In the rows, 128 means zero.
Known rows, with every step that occurs:
bogoz/noni/refe/naso: [154  95 171  74 154 145  79 120 113 160 137 143  96 184 114  55]
refe/naso/bogoz/noni: [129 109 114  67 160 137  68 116 115 160 127 143 128 158 126  69]
noni/refe: [124 124 145 113 144 113 133 126 143 154 108 132 112 142 118 108]
bogoz/noni/dogeda/naso: [113 120 154 121 176 128  87  86 127 154  93 179  90 201  92 104]
dogeda/noni/refe/naso/bazan: [155 101 176 111 162 171 147 121 164 176 126 122  98 171 162  53]
bazan/noni/dogeda/naso/bogoz: [ 69 131 124 121 192 128 142  96 143 185  62 137 101 162  78 101]
noni/refe/naso/bogoz: [112 115 137  77 167 129 131 134 141 197 110 120 116 159 135  69]
noni/dogeda/naso: [102 127 163 141 169 129 137 103 137 162  93 158  90 191 105 121]
refe/naso/bogoz/noni/bazan: [127 130 163  86 171 119  76  99 139 155 145 171 145 165 142  43]
bogoz/naso/bazan: [159 128 114 150 159 152  92 136 145 159 145 162 117 118 148 147]
naso/bazan: [146 132 128 139 128 134 132 109 154 143 143 134 126 106 170 142]
refe/naso/bazan/noni/dogeda: [132 110 193 100 147 152 104 105 129 162 138 155  79 133 108 105]
bogoz/naso/refe: [128 107 104 138 170 158  93 143 127 188 106 167 151 100 109 166]
refe/naso: [146 106 162 107 134 159 125 141 111 146 155 121 111 163 136  87]
refe/naso/bogoz/noni/dogeda: [112 112 153  45 164 116  48 107 122 174 117 187  98 166 109  86]
bazan/noni/dogeda: [104 122 167 104 142 126 103 110 120 140 107 156  92 124  67 123]
bazan/noni: [120 120 130 132 136 148 130 118 113 121 114 109 120 113  77 110]

Rows:
[123 119 148 155 175 151 159  87 152 173  88 112  91 151 103  89] -> dogeda/naso/bazan/noni/refe
[132 120 148 127 148 137 135  99 147 160 106 120 103 111 108 104] -> naso/bazan/noni/refe
[169 101 166  92 151 150  88 103 139 171 150 149  97 158 158  76] -> bogoz/noni/refe/naso/bazan
[113 128  86  84 153 112  70 102 129 144 106 149 139 131 118 100] -> naso/bogoz/noni
[128 122 130 173 163 170 160  87 141 148 106 108 107 135 108 108] -> dogeda/naso/bazan/noni
[ 87 103 149 141 183 155 141  88 134 201  62 154 118 134  74 142] -> bazan/noni/dogeda/naso/refe
[144 119 138 135 173 151 102 120 142 170 111 140  96 122  90 107] -> bogoz/naso/bazan/noni/refe
[136  98 180  99 153 161 129 128 113 163 127 107  91 162  88  55] -> bazan/noni/refe/naso
[ 96 123 163 145 176 143 138  95 127 157  83 143  84 179  65 105] -> bazan/noni/dogeda/naso
[161 109 174 108 146 151 131 119 150 180 150 131  98 149 172  89] -> noni/refe/naso/bazan
[114 119 123  89 155 141 128 136 129 174 127 115 129 147 143  84] -> refe/naso/bogoz
[ 93 109 147 138 177 140 139  95 147 207  72 166 126 144 109 154] -> noni/dogeda/naso/refe
[106 109 137  82 174 143 132 125 129 191 102 105 109 147 100  55] -> bazan/noni/refe/naso/bogoz
[105 126  86 115 184 129  97  89 135 161  83 142 129 174 110  86] -> dogeda/naso/bogoz/noni
[122 138 180 143 161 135 149 115 169 122 118 147 146 164 135  47] -> dogeda/noni/bazan
[102 101 141 120 183 140  96  81 136 200  71 185 125 153  98 141] -> bogoz/noni/dogeda/naso/refe
